In the rows, zero is written as 128.
Known rows, with every step that occurs:
penuzef nise vegop: [ 88 145 118 123 170 114 156 134 128 125 112 149 138 130 131 137 113 106
 119 115 125 135 179 100 112 159 102 175 126 104 160 126 115 143  99 141
 131 110 209 130 130  90 130 165 119 153 139 162 101 111 128 100 126 119
 130 148  71 171  90 131]
tiraf penuzef nise doded: [ 93 101 131 105 143 153 133 129 155 101 167 153 123 164 121 145 133 139
 117 111 143 106 133 114 108 219  49 134  93  94 148  92 130 138 110 185
 139 105 111  90 159 128  97 119 135 158 191 134 112 143 102  97 159 161
 136 111 151 187 154  69]
penuzef nise kode: [113 144 129 134 149 160 110 133 119  95 146 142 130 132 164 152 137 109
 103 144 134 172 139  66 153 170 120 141 144  83 124 107 111 173 145 141
 137 139 165 146 115 106 108 135 109 128 146 122 109 113 176 130 127 147
 109 144 145 167 141  96]
tiraf penuzef: [125 101 134 111 137 121 131 118 132  97 149 136 112 113 108 132 122 135
 134 140 139 143 129 129 135 151 128 126 106 111 145 120 106 114 108 142
 127 125  86 100 134 126 129 142 122 113 159 127  94 126 119 114 136 164
 134 104 137 137 162  93]
doded nise penuzef: [128 104 153 111 100  82 155 127 117 111 146 151 126 124 136 150 122 179
 127 130 131 160 130 103 129 160 127 114 128  96 139 117 134 107 147 147
 104  77 146 128 145  94 134 150 112 114 134 130 101 115 102 125 122 148
  76 172 158  99 112  81]
gogo penuzef: [ 90 147 139 130 121 131 127 169  96 119 118 131 131 113 149 131 124 130
 142 138 147 107 128 107 125 152 132 147 139 143 120 137 136 141 107 138
 134 139 113 161  89 160 101 143 114 151 127 128 134 100 128 124 126 126
 114 122 148 150 154 130]
vegop gogo: [125 135 125 135 133 117 136 133 111 142 132 127 143 105 106 112 127 114
 138  99 128 131 126 115 144 155 137 169 160 126 108 117 101 138 125 129
 143 116 127 160 123 106  83 158 124 154 148 130 103 121 128 123 118  80
 151 134 138 150 111 141]
penuzef nise: [101 128 137 119 146 123 144 134 140 119 127 139 134 162 144 116 140 125
 114 111 135 138 148  95 129 169 106 137 117 105 135 120 128 132 117 148
 142 127 182 156 136  94 106 131 116 153 153 141 121 113 146 121 128 127
 107 137 125 169 116 110]
tiraf penuzef nise vegop razip: [ 75 115 104 112 184 118 152 104 116  62 150 153 165 135  86 168 111  94
 141 134 131 105 172 108 111 183 141 184 114 112 133 144  91 136  54 137
 139 128 142 114 133 103 129 185 127 116 178 155  48 113 111 133 129 129
 162 132  72 181  89 154]
razip vegop nise: [ 77 120 156 124 137 105  78 101 123 121 146 138 130 130 127 144 119 126
 127 138 133 140 154  99 125 121 137 138 124 165 107 172 137 153 150 118
 106 122 100 132 122 136 147 100  92 109 113 127 170 153 157 120 154 101
 129 116 149 115 101  87]
vegop nise: [101 127 142 120 144 121  99 124 110 170 113 165 138 119 118 159 102 124
 107 125 121 124 126 133 130 133 161 155 108 143 119 145 121 125 120 137
 120 110 132 127 102 144 148 129  94 149  86 118 131 148 145 129 138 119
 117 122 146 137 118  99]
kode gogo: [124 119 129  84 161 126 124 131 155 141 147 150 130 156 154 133 108 121
 120 135 134 158  79 114 120 126 119 124 146 127 134 129 137 122 132 133
 140 101 119 150 169 128 147 150 133 139 108 141 122 131 119 180 120 147
 143 132 132 134 139 116]
nise kode gogo: [145 134 128  93 171 168  81 141 132 123 160 159 121 123 156 158 122 118
 112 157 136 190  83  91 153 125 155 112 175 111 122 104 125 157 147 134
 123 123 112 152 144 120 141 154 130 130  99 124 111 127 133 183 122 154
 131 139 156 140 163 108]
fuduse gogo gubot nise: [139 124 175 111 154 133 120 115 151 139 126 115 104 165 156 145 138 135
 176 124  74 198  99 157 102 107 120 160 162 154 101 161 138 115 119  58
 131 150 103 112 171 133 157 143 118 131  79 144 159  88  62 125 144 138
  89 128 166 108 115  99]
nise kode: [144 151 126 133 146 163  93 133 114 108 146 143 122  90 146 153 134 121
 119 156 134 159 125  96 161 128 152 124 159 108 113 112 117 162 152 121
 125 138 120 135 119 119 126 131 120 108 113 110 116 121 156 136 129 136
 122 136 137 132 157 114]
razip vegop gogo: [118 127 136 132 129 104 128 104 118 105 147 106 141 118 113  92 146 114
 153 110 151 152 144  88 137 131 118 131 170 137 102 138 109 148 145 110
 150 126 109 167 143 107  94 132 111 113 168 125 155 124 131 114 139  66
 169 124 137 146 108 125]
kode gogo gubot: [134 110 126  91 189 142 122 118 158 139 156 145 111 180 149 141 131 131
 158 136 111 199  87 107 108 142 121 124 162 148 116 124 151 131 135  93
 142 110 131 128 184 112 144 166 116 147  60 138 150 113 100 163 127 149
 111 109 149 128 138 122]
vegop razip: [128 137 109 134 137 127 117 122 125 109 155 119 157 147  97 146 135 108
 133 135 126  93 122 132 108 129 160 125 130 133  83 154 117 136 106 129
 144 144 120 117 136 133 138 128 128 109 151 134 117 135 125 156 131 106
 154 147 127 137  97 166]
gubot nise: [120 106 145  96 133 131 114 131 131 139 129 140  98 116 133 136 101 133
 143 116 116 142 126 157  99 124 139 152 145 131 109 167 140 101 163 129
 131 155 114 143 126 132 147 123 120 129 118 145 130 122 109 122 133 130
 134 133 151  96 126 141]
razip vegop nise penuzef: [ 97  98 156 122 120  84 101  95 100  91 142 154 141 122 129 184 114 150
 119 125 144 161 177  97 118 138 135 137 123 139 101 147 137 127 134 137
 111  83  83 139 158 137 146 136  80 116 137 129 157 144 147 121 152 133
 109 134 154 109  99  52]
tiraf penuzef nise kode: [123 120 141 116 152 158 108 123 115  65 158 162 125 106 150 170 141 125
 118 155 156 184 145  64 151 188 119 121 122  70 130  97 103 154 123 147
 132 140 118 121 120 101 107 154 111 118 178 137  71 110 158 127 130 170
 109 117 153 175 171  58]
vegop gogo fuduse: [137 114 113 151 165 154 167 110 136 122 148 102 141 108 116 118 115 107
 109 117 121 159  93 130 169 143 139 186 155 122  74 105  95 136 144 156
 124 126 136 155 146  62 104 134 134 163 115 109 100 116 146 132  94  67
 144 132 145 123 101 125]
razip vegop: [114 115 139 126 118 114 113 105 139  88 135 120 137 141 139 114 142 129
 152 152 148 144 151  93 122 117 107 102 144 147 122 148 136 133 156 111
 126 135 113 131 145 125 135 100 121  97 155 143 175 133 127 130 148 106
 136 111 134 138 107 115]
tiraf penuzef nise kode gogo: [113 100 129  68 196 162 105 131 141  73 177 189 132 140 158 166 122 116
 114 168 162 212  93  52 147 192 120 118 143  82 146  97 109 144 110 158
 130 119 113 157 163  93 129 168 121 127 152 124  62 108 143 169 127 196
 123 129 171 177 173  60]
penuzef nise doded: [ 96 132 129 133 139 155 132 129 161 136 146 133 131 179 127 139 125 156
 100  93 139 105 134 103 104 191  62 142 122 120 142 111 143 144 138 167
 140 108 164 121 157 128 113  97 130 164 174 133 158 138 115 101 155 120
 136 144 146 175 110 118]
doded nise kode gogo fuduse: [117 100 142  78 178 174 110 122 164 100 186 152 122 147 175 171 108 110
  96 200 134 230  19  73 165 149 140 125 192 103 124 114 133 150 209 136
  74 120 169 137 172  32 173 109 130 126  51 132 107 113 131 188 102 147
  89 165 191  88 131  75]
gogo doded nise: [ 80 126 188  96 143 100 130 124 114 144 155 137 111 110 128 123 139 133
 155 132 133 157  76  92  90 166 102 118 124 134 102 110 165 109 195 108
 112 114 166  75  99 112 134 118 137 139 106 160 110 131 113 127 154 133
 124 160 160 133  94  97]
gogo penuzef nise: [ 71 147 142 109 140 140 145 184 108 101 126 148 149 148 150 112 143 135
 133 132 169 110 143  81 121 188 110 160 133 134 131 136 129 143 102 151
 125 132 164 175  94 142 100 151 112 179 165 141 131  82 154 109 129 137
 110 137 140 175 144 112]
doded nise: [114 124 143 109 116 107 128 133 127 143 134 143 114 131 135 123 126 142
 132 142 131 136 103  92 125 150 126 104 131 118 152 125 134 119 163 131
 105 116 168 120 106  84 134 122 127 110 107 141 129 136 106 125 127 122
  95 161 157 103 109 119]
razip vegop gogo doded: [100 137 168 126 165  86 121 109  95 115 151 109 133  83 109  91 151 109
 170 105 163 171 121  78 104 142  93 158 167 159  60 106 141 149 176 105
 154 130  97 131 131 129  83 117 121 139 162 153 142 116 139 115 158  72
 191 128 147 183  94 103]
gubot nise doded: [107 108 135 112 128 152 101 129 146 145 158 143 101 120 137 148  75 147
 128  92 110 107 120 171  81 146 100 164 148 134 116 147 173 119 179 137
 122 137  94 110 155 152 133  81 128 144 127 122 175 150  79  98 151 125
 144 140 172 112 132 129]
vegop gogo penuzef: [101 151 119 136 121 125 146 172  85 132 136 121 143  89 114 105 130 128
 149  98 153 105 129  99 143 177 139 183 177 141  99 125 121 146 111 141
 135 125 100 190  89 136  78 169 107 193 148 123 119  89 138 114 115  86
 141 129 151 171 140 143]
fuduse nise kode: [132 140  95 147 164 165  87 134 108 118 140 179 120  85 146 183 146 110
  99 140 130 150 144  93 174 119 152 138 162 112  94 115 152 167 142 105
 104 116 109 117 101 128 138 142 122  79  84 118  93 112 170 121 129 140
 140 105 153 134 193 121]
penuzef nise vegop gogo kode: [110 142  90 139 146 122 153 105  86 132  97 137 161 129  99 153 117  89
 124 120 111 140 152  96 148 192 111 197 190 107 110 118  83 151  76 122
 130  81 178 174 118  69 121 190  99 189 182 163 104 104 117  97 106  68
 152 168  60 206  64 125]
kode gogo fuduse nise penuzef: [131  69  89  89 189 151 176  93 148  98 158 184 139 149 155 202  93 136
  87 121 131 187  97 119 162 130 144 185 156  97  70 104 155 107 135 140
 105  37 113 126 217  95 193 165 122 120  64 121  64  89 141 188 105 168
 129 124 140 115 148  70]

Rows:
[ 87 108 173  42 170 108 131 136 136 160 172 148 119 133 141 122 118 136
 152 141 156 196  27  73  76 161 105 107 154 140 119 103 169 105 178 116
 101  92 164 103 127 119 155 131 136 165  88 169 114 140 101 179 154 160
 130 173 159 137 101  85] | kode gogo doded nise
[ 75 144 131 128 139 156  95 125 139 168 142 154 140 127 113 180  93 127
  87 101 112  82 115 143 107 147 116 151 100 149 125 135 155 135 140 155
 106  97 115 106 124 159 144  99 104 159  93 102 173 170 122  96 162 121
 128 140 163 136 118  94] | vegop nise doded
[103 115 130  95 216 195  72 100 145 134 163 167 136 120 166 215  68  81
  65 182 125 211  49 101 177 134 175 188 158 123  90 130 132 153 161 144
  86 111 131 156 150  91 179 139 103 153  22 106 107 134 181 194 108 142
  94 149 183 116 123  60] | vegop nise kode gogo fuduse
[103  86 144 106 148 127 146 123 129  88 147 162 133 157 136 134 132 131
 128 137 149 156 152  96 124 197  97 136  96  90 150 116  97 123  87 148
 137 120 125 127 137 104 105 146 119 135 177 148  74 111 135 121 148 160
 118 118 128 178 146  74] | tiraf penuzef nise
[103 157 148 129 161 149  59 134  97 142 134 179 126  86 135 201 112 113
  97 151 126 158 128  97 146 133 173 153 130 124  97 131 129 167 151 134
 106 130 102 140  87 123 140 134  98 123  72 104 117 143 178 127 133 131
 104 142 173 131 154  78] | vegop nise kode
[ 86 144 140  78 147 148  80 186 110 123 169 169 121 114 174 148 114 142
 120 189 150 181  49  39 153 174 142  98 200 117 144 121 152 151 161 138
  86 123 139 178 107 126 129 153 113 148  94 143 125 102 133 178 126 169
  86 170 194 120 169  91] | doded nise kode gogo penuzef
[113 105  89 146 182 166 167  98 149 107 132 145 125 130 128 167 123 105
  99 120 114 145 110 131 156 118 138 183 148 122  81 127 154 123 139 124
 103 103 135  91 148  86 174 110 132 109  64 119  95 101 161 133 107 119
 147  96 133 116 151 114] | gogo fuduse nise
[ 94  96  81 101 205 201 150  93 183 130 177 164 124 177 141 180  89 110
  76 107 123 126  54 134 149 135  94 173 166 128 114 105 188 133 150 148
 104  76 113  87 209 109 183 103 150 132  46 111 139 126 125 160 133 145
 160 113 170 136 147 107] | kode gogo fuduse nise doded
[138 131 148 107 159 164  69 134 110 116 154 161  98  79 160 168 107 127
 133 133 119 172 134 123 124 125 163 146 177 123  92 152 127 144 183 126
 126 162  90 148 110 117 139 131 104 107 104 124 126 123 132 134 129 149
 126 141 175  95 157 116] | gubot nise kode
[ 98 171 201 101 144 130  90 134 116 109 161 115 122 100 164 149 168 122
 134 160 122 205  50  71 137 122 121 109 161 128 124  98 144 152 167  91
  80 125 134  81 119 111 139 121 146 116  97 151 104 106  96 139 159 153
  93 186 181 139 109  35] | fuduse gogo doded nise kode
[151 129 131  99 206 162  87 133 146 120 168 151 110 151 156 167 134 134
 142 158 114 224  78  75 144 145 146 123 199 130 109 113 139 157 146  95
 145 121 108 134 165 109 136 165 111 134  64 124 142 101 129 171 125 168
  96 114 176 126 169 114] | nise kode gogo gubot
[161 136 117 141  82 149 113 109 122 119 100  97 155 172 130 173 156  99
 123 163  99 140  79 144 153 104 115 118 152 126 132 116 100 151  57  87
  98  99  97 114 160 136 187 145 122 130 146 146 158 117  81 137 132 126
 111 153 121 166  91  67] | fuduse gogo kode
[127 102 102 129 125 104 157 119 104  99 130 183 132 116 128 192 128 152
 109  89 140 133 169 116 154 126 143 160 130  99  94 114 164 126  99 131
 119  53  90 110 146 137 157 174 111  90 118 127  78  99 141 115 129 163
 141 104 121 125 164 105] | fuduse nise penuzef
[149 130 174 122 186 138  68 115 115  95 169 127 105  85 142 141 127 129
 187 128 105 234 146  74 125 142 138 165 244 142  40 157 138 169 214  81
 156 168  72 159 139  87  99 129  78 107 108 134 176  94 124 101 143  76
 132 110 194 121 148 128] | razip vegop gogo gubot nise kode
[ 97 121 153  61 194 120 127 131 136 132 166 143 120 135 137 135 110 113
 150 124 162 178  66  98 102 145 110 140 149 153 108 105 174 113 145 117
 131 103 126 120 145 153 143 132 138 157  94 158 103 132 122 180 141 168
 158 141 137 168 116  99] | kode gogo doded
[ 90 122 109 115 176  96 176 123 104  97 135 160 156  91 107 142 107 107
 132  96 141 148 179  87 134 198 110 208 128  89 153  99  76 124  72 145
 140 103 139 159 126  69  82 210 116 165 185 139  36 103 121  91 130 108
 156 115  79 206 121 121] | tiraf penuzef nise vegop gogo
[151 145 181 118 173 167  74 125 137 109 144 131  94 123 179 178 142 125
 160 143  67 240  94 123 138 102 143 152 186 135  92 143 128 156 146  61
 121 169  82 118 153 122 152 150  93 111  66 127 151  69  85 123 145 150
  79 139 187  95 143  86] | fuduse gogo gubot nise kode
[104 150 181  98 160 132  92 147  95 126 164 135 108  70 147 155 147 122
 147 161 141 193  64  65 122 151 136 109 166 127  93  90 151 146 214 110
  97 127 150  86  82  99 124 120 127 127  81 147 109 129 128 127 145 151
 113 161 179 122 123  85] | gogo doded nise kode
[109 151 146 116 166 112 140 122 103 138 147 114 128  78  98 109 134 106
 154  90 147 156  92 112 118 153 118 184 159 155  61  74 134 127 150 123
 152 114 117 128 115 135  91 147 124 167 136 139  83 119 141 114 136 104
 176 127 135 185 105 121] | vegop gogo doded
[103 140 125  77 218 161  85 130 105 138 167 201 122  89 153 176 134  96
 113 133 150 197  85  67 144 125 137 150 199 119  67  74 194 151 159  93
 117  87 110 103 123 157 157 142 126 116  57 141  77 108 160 175 145 185
 170 121 168 171 185  89] | fuduse nise kode gogo doded
[ 89 157 125 103 172 102 131 177  75 142 120 156 119  47 119 126  67 107
 153  85 139 114 177 128 116 162 160 252 195 162 102 163 130 116 117 127
 129 141 101 200  78 127 102 189 104 190 130 139 104  77  99  82 118  87
 153 139 129 147 130 169] | gubot nise vegop gogo penuzef
[115 137 126 105 181 105 133 135 102 154 126 154 119  56 116 135  67 113
 144  87 107 142 179 147 112 141 148 225 178 134 109 151 112 114 126 123
 148 127 116 174 117  99 120 175 116 152 124 141  97 109  83 107 120  86
 165 150 104 135 102 178] | gubot nise vegop gogo
[ 51 161 114 122 175 124 152 176  99 104 109 153 143 118 142 131 115 115
 120 131 146 113 171  78 120 182 116 194 136 124 142 132 127 157  82 139
 127 121 184 175  83 130 110 174 108 186 151 162 111  75 140  97 120 119
 126 144  91 189 123 134] | gogo penuzef nise vegop
[104 107 142 125 128 100 125 122 102 124 130 172 133 111 123 189  94 156
  93 113 121 143 163 128 132 146 174 169  93 119  99 123 124 120 104 145
 113  68 104 138 131 150 152 167  89 141 111 115 102 143 146 128 122 153
  96 134 140 117 123  60] | vegop nise penuzef
[140 120 118 103 192 198 102 118 153  98 176 142 133 138 172 181  95 100
  93 182 127 226  48  98 177 122 149 150 184 106 103 110 128 155 159 146
 108 143 125 151 177  78 169 119 131 137  67 122 111 114 148 188  99 151
 115 147 159 129 141  88] | nise kode gogo fuduse
[149 131 157 106 188 169  84 137 123 127 151 156  86  85 158 180 123 136
 158 143  95 221 129 121 126 143 151 160 188 127  77 148 144 144 193  76
 151 162  96 119 125 109 132 134  84 108  60 117 157  87 122 116 128 144
  94 105 181 106 166 128] | gogo gubot nise kode
[ 97 161 116 128 139  72 151 130 102 151 136 141 129  86  97 130 101 122
 137 106 108 141 132  93 139 156 134 179 164 127 148 120 108 131 142 121
 109  98 171 153 101  55 112 179 125 155 107 148  92 114  85  89 128  59
 138 164 108 126  87 160] | doded nise vegop gogo
[ 49 166 146 129 108 159 136 169 145 120 144 115 147 188 165 134 153 129
 107 103 130  98 101  98 121 183  48 149 138 146 158 114 151 176  80 152
 112 119 135 145 156 175 115 130 126 202 178 136 165  89  90 110 160 136
 111 169 176 197 111  78] | fuduse gogo penuzef nise doded
[ 70 126 141 123 133 140  72  97 139 119 161 137 134 140 113 165 104 126
 116 116 126 109 136 116  92 129  93 130 120 162 118 149 167 153 170 143
 114 125  91 104 151 160 141  63  94 140 120 123 226 172 121  98 177  94
 130 123 169 143  99  78] | razip vegop nise doded
[ 64 148 156 125 122 135 144 174 121 103 115 112 152 175 178 122 162 124
 119 122 142 128 112  83 134 162  92 152 125 127 142 127 119 160  63 128
 112 130 161 172 127 148 117 157 105 174 161 147 135  65 125 132 143 128
  89 159 145 193 117  71] | fuduse gogo penuzef nise
[125 129 135  97 208 167 111 134 147 112 169 167 124 175 179 164 138 126
 126 154 135 232  91  37 133 179 106 135 183 103 108 108 141 168 146 109
 153 125 166 145 166  82 120 161  92 161  93 143 123  87 143 159 131 154
  91 133 163 159 152  82] | penuzef nise kode gogo gubot
[ 82 130 141  87 177 143  35 108 124 108 177 173 141 120 161 178 110 112
 112 157 145 197 112  54 132 119 150 119 166 144 114 147 143 170 164 116
 109 116  94 167 147 135 159 130  78 109  89 137 165 146 168 175 147 124
 132 143 176 128 134  62] | razip vegop nise kode gogo
[ 75 169  66 153 181 104 160 163  55 146 113 177 142  62 102 140 106 111
 131  76 136  84 186  85 152 142 160 239 196 146 100 129 151 137  85 108
 119  87 113 172  66 127 108 210 118 149  95 134  88  62 151  76 116  84
 167 105 103 175 160 183] | fuduse nise vegop gogo penuzef
[105 118  82 171 177 180 146 106 152 139 157 151 135 125  99 155 111 108
  82  75 117 108  98 136 152 149 105 210 183 109  69 100 157 150 157 155
 109  87 114 113 165  92 129 102 128 141 100  89 131 119 138 113 128  74
 169 117 159 150 136 130] | vegop gogo fuduse nise doded
[131 135 147 123 171 155 121 128 144 170 168 134 105 116 116 134  94 150
 168  63  84 153 115 166  83 181  96 192 192 150  63 129 149 131 177 119
 178 137  87 123 152 101  84 130  96 182 110 114 177 112  75  78 144  93
 141 123 178 128 124 158] | vegop gogo gubot nise doded
[123 129 162 117 149 163 106 114 170 146 153 114  92 173 150 161 129 154
 151  92  69 156  80 174  86 127  79 158 155 162 116 140 166 143 132  84
 131 136  85  88 198 145 155 118 110 158  94 129 193 110  29  98 161 134
  97 134 179 112 111  96] | fuduse gogo gubot nise doded
[ 85 164 143 130 147 146  93 163  96  64 162 135 149 107 162 112 147 120
 141 139 181 159 157   4 152 200 107 164 205 110  79 131 114 211 153 139
 147 149 120 210  91 102  57 152  93 155 204 140 142  84 186 107 134  71
 141 137 179 199 135  86] | razip vegop gogo penuzef nise kode
[120  97 117  89 182 166 144 105 181 125 157 125 121 165 161 143 106 103
 101 151 126 181  43 134 143 123 124 157 151 122 113 118 134 129 134 135
 108 112 144 140 199  98 166 129 138 153  78 128 116 113 125 190 104 148
 124 142 138 113 114  95] | kode gogo fuduse
